Each row was made from one path, in order. Every step used is in the known rows, and no mark comes twice. Write each row's path.
(in the rows, 100 means zero)
Known rows:
volo-gizugo-nofe-sunes-sada: [85 95 111 100 103 102 71 111 117 74 80 121 131 105 84 95 118 101 84 71 118 125 95 72 100]
sunes-sada-tufum-volo: [104 84 120 92 126 90 80 124 127 82 80 123 102 88 111 105 106 91 104 91 125 104 84 126 115]
nofe-folem: [101 99 111 94 123 97 91 116 119 79 66 148 135 103 106 68 123 86 110 88 121 110 91 103 86]
peziv-nofe-sunes-sada-tufum-volo-folem: [103 85 110 83 116 92 72 147 134 76 80 126 101 109 102 122 112 120 95 73 130 111 92 116 129]
peziv-volo-gizugo-nofe-folem: [95 101 108 101 103 91 91 118 119 75 76 133 140 95 107 65 110 110 101 70 115 119 96 84 103]
gite-sada-tufum-volo-gizugo-nofe-folem: [100 94 110 98 114 101 98 117 123 80 91 102 156 97 121 93 102 105 116 87 127 120 90 99 105]
sada-tufum-volo-folem: [110 106 121 79 129 84 79 122 122 79 79 122 123 101 107 98 111 100 109 83 114 116 86 143 108]
volo-tufum: [93 97 121 89 114 93 79 106 108 73 70 138 127 104 97 77 129 97 100 88 104 121 95 106 94]
gizugo-nofe: [98 101 124 111 110 93 88 94 118 79 72 142 124 95 97 67 134 97 94 87 122 120 92 85 88]
gizugo-nofe-folem: [102 98 118 102 111 98 96 108 118 77 70 148 134 102 101 68 127 96 104 89 124 115 90 83 91]
peziv-nofe-sunes-sada-tufum-volo: [98 72 115 97 118 95 78 141 139 81 79 129 88 102 110 116 113 118 93 76 139 102 93 107 131]
gite-sada-tufum-volo: [106 88 115 107 130 93 91 110 131 87 84 114 131 91 128 90 110 95 113 93 128 109 91 117 100]
peziv-volo: [101 95 113 111 119 83 85 111 128 83 69 145 114 87 114 61 119 101 100 77 117 108 96 101 97]
nofe-gizugo: [95 99 107 97 126 96 88 113 123 82 73 130 132 102 107 74 121 85 103 80 121 114 98 103 86]
sada-tufum-volo-peziv-nofe: [92 92 124 81 118 88 83 132 128 78 82 118 95 93 109 105 115 121 102 86 127 111 95 124 125]
tufum-volo-gizugo: [98 111 119 94 127 88 81 111 116 78 82 122 135 94 102 84 110 94 93 85 118 112 91 119 98]
gite-sada: [98 96 108 116 123 97 89 96 124 84 76 132 145 91 115 64 126 83 106 94 122 116 96 86 74]
gizugo-nofe-gite-sada-tufum: [94 78 112 122 106 102 91 94 137 79 86 116 136 98 125 83 118 93 124 89 110 128 88 62 87]
tufum-sada: [105 101 119 110 126 84 91 104 114 81 78 132 123 92 107 83 126 84 96 98 123 108 87 106 91]
gite-sada-tufum-volo-peziv: [96 92 115 90 126 93 86 114 127 84 88 97 130 90 120 104 101 101 114 95 119 114 94 116 106]
nofe-gite: [95 92 114 109 119 94 83 102 130 76 74 142 126 101 110 74 119 80 111 88 104 116 87 80 82]
sada-tufum-volo-ruteb: [107 104 116 88 127 86 76 127 124 84 84 121 120 105 106 100 98 94 109 82 117 110 92 128 120]
peziv-volo-folem: [105 108 109 95 118 80 80 116 122 77 70 142 128 94 106 66 117 102 101 73 107 117 95 110 95]
tufum-volo-peziv-nofe-ruteb: [96 99 120 99 113 94 81 134 128 77 80 126 113 103 105 106 112 119 92 90 137 102 90 90 117]

Write each row's path:
[95 93 123 99 111 93 82 110 128 74 93 107 125 101 112 103 102 103 110 80 106 124 83 95 111]
sada-tufum-volo-gizugo-nofe-gite
[101 96 121 96 116 86 87 106 102 73 78 127 125 100 102 93 125 94 96 99 109 115 89 108 101]
volo-tufum-sada
[90 83 120 81 112 90 79 139 128 76 85 115 87 86 104 118 105 113 98 89 128 108 91 116 131]
sunes-sada-tufum-volo-peziv-nofe
[91 104 116 110 103 86 83 106 119 76 79 129 129 87 103 64 118 112 92 69 113 123 98 86 101]
peziv-volo-gizugo-nofe
[99 73 110 120 116 94 94 119 147 80 90 120 118 94 137 95 110 105 117 92 126 110 90 82 107]
peziv-nofe-gite-sada-tufum-volo
[96 94 112 125 109 96 92 95 130 75 98 107 157 93 117 89 99 93 103 93 113 121 87 57 91]
tufum-volo-gizugo-nofe-gite-sada
[90 83 115 91 113 93 76 137 132 76 82 125 99 100 94 121 106 119 81 85 133 102 96 88 127]
tufum-volo-peziv-nofe-sunes-sada
[94 94 117 102 111 96 76 117 122 76 87 116 127 102 89 110 103 107 79 77 126 113 91 84 115]
tufum-volo-gizugo-nofe-sunes-sada
[103 76 123 100 115 97 79 121 132 82 82 120 103 103 103 119 108 113 94 80 131 108 87 98 126]
gizugo-nofe-sunes-sada-tufum-volo
[90 80 111 94 118 98 83 132 138 83 88 103 116 105 118 115 109 128 104 81 132 111 102 98 122]
gite-sada-tufum-volo-peziv-nofe-sunes
[106 95 110 88 121 88 72 134 125 82 87 118 113 98 101 112 90 85 105 86 119 107 88 120 126]
sunes-sada-tufum-volo-ruteb
[96 93 122 92 110 93 79 118 118 76 90 106 116 89 99 108 104 102 95 82 122 120 86 111 119]
sunes-sada-tufum-volo-gizugo-nofe
[93 88 111 82 124 97 67 133 126 80 84 105 118 105 103 120 99 104 98 70 120 112 91 122 120]
nofe-sunes-sada-tufum-volo-gizugo
[96 86 111 102 113 101 84 135 135 82 88 101 123 100 125 114 107 122 111 90 139 109 93 91 118]
gite-sada-tufum-volo-peziv-nofe-ruteb
[91 83 105 111 113 97 87 122 139 76 96 104 132 94 132 97 103 106 115 84 118 120 92 86 106]
peziv-nofe-gite-sada-tufum-volo-gizugo
[96 91 116 97 111 85 81 113 116 75 70 139 118 95 109 71 119 110 100 78 102 115 99 104 107]
peziv-volo-tufum
[92 81 123 83 111 97 74 126 129 78 87 103 102 103 94 134 99 118 94 81 122 113 90 98 133]
gizugo-nofe-sunes-sada-tufum-volo-peziv
[104 77 118 123 113 96 96 100 140 81 94 111 131 94 129 97 105 99 118 95 118 117 84 72 103]
gizugo-nofe-gite-sada-tufum-volo
[87 81 107 97 101 96 69 127 129 78 81 111 111 99 103 101 105 121 96 54 114 124 98 89 123]
peziv-volo-gizugo-nofe-sunes-sada-tufum
[94 88 106 104 123 97 83 111 134 79 96 96 147 97 130 99 94 90 122 86 106 121 87 97 97]
nofe-gite-sada-tufum-volo-gizugo
[99 90 114 83 109 98 87 132 119 75 86 111 127 96 103 108 97 101 105 83 125 115 84 109 121]
sunes-sada-tufum-volo-gizugo-nofe-folem
[96 100 122 110 110 91 85 102 125 71 91 119 136 98 104 91 103 97 97 86 108 119 84 76 100]
tufum-volo-gizugo-nofe-gite
[94 82 115 88 109 98 74 149 131 78 84 110 94 98 107 130 103 117 100 87 137 104 86 101 133]
sunes-sada-tufum-volo-peziv-nofe-ruteb
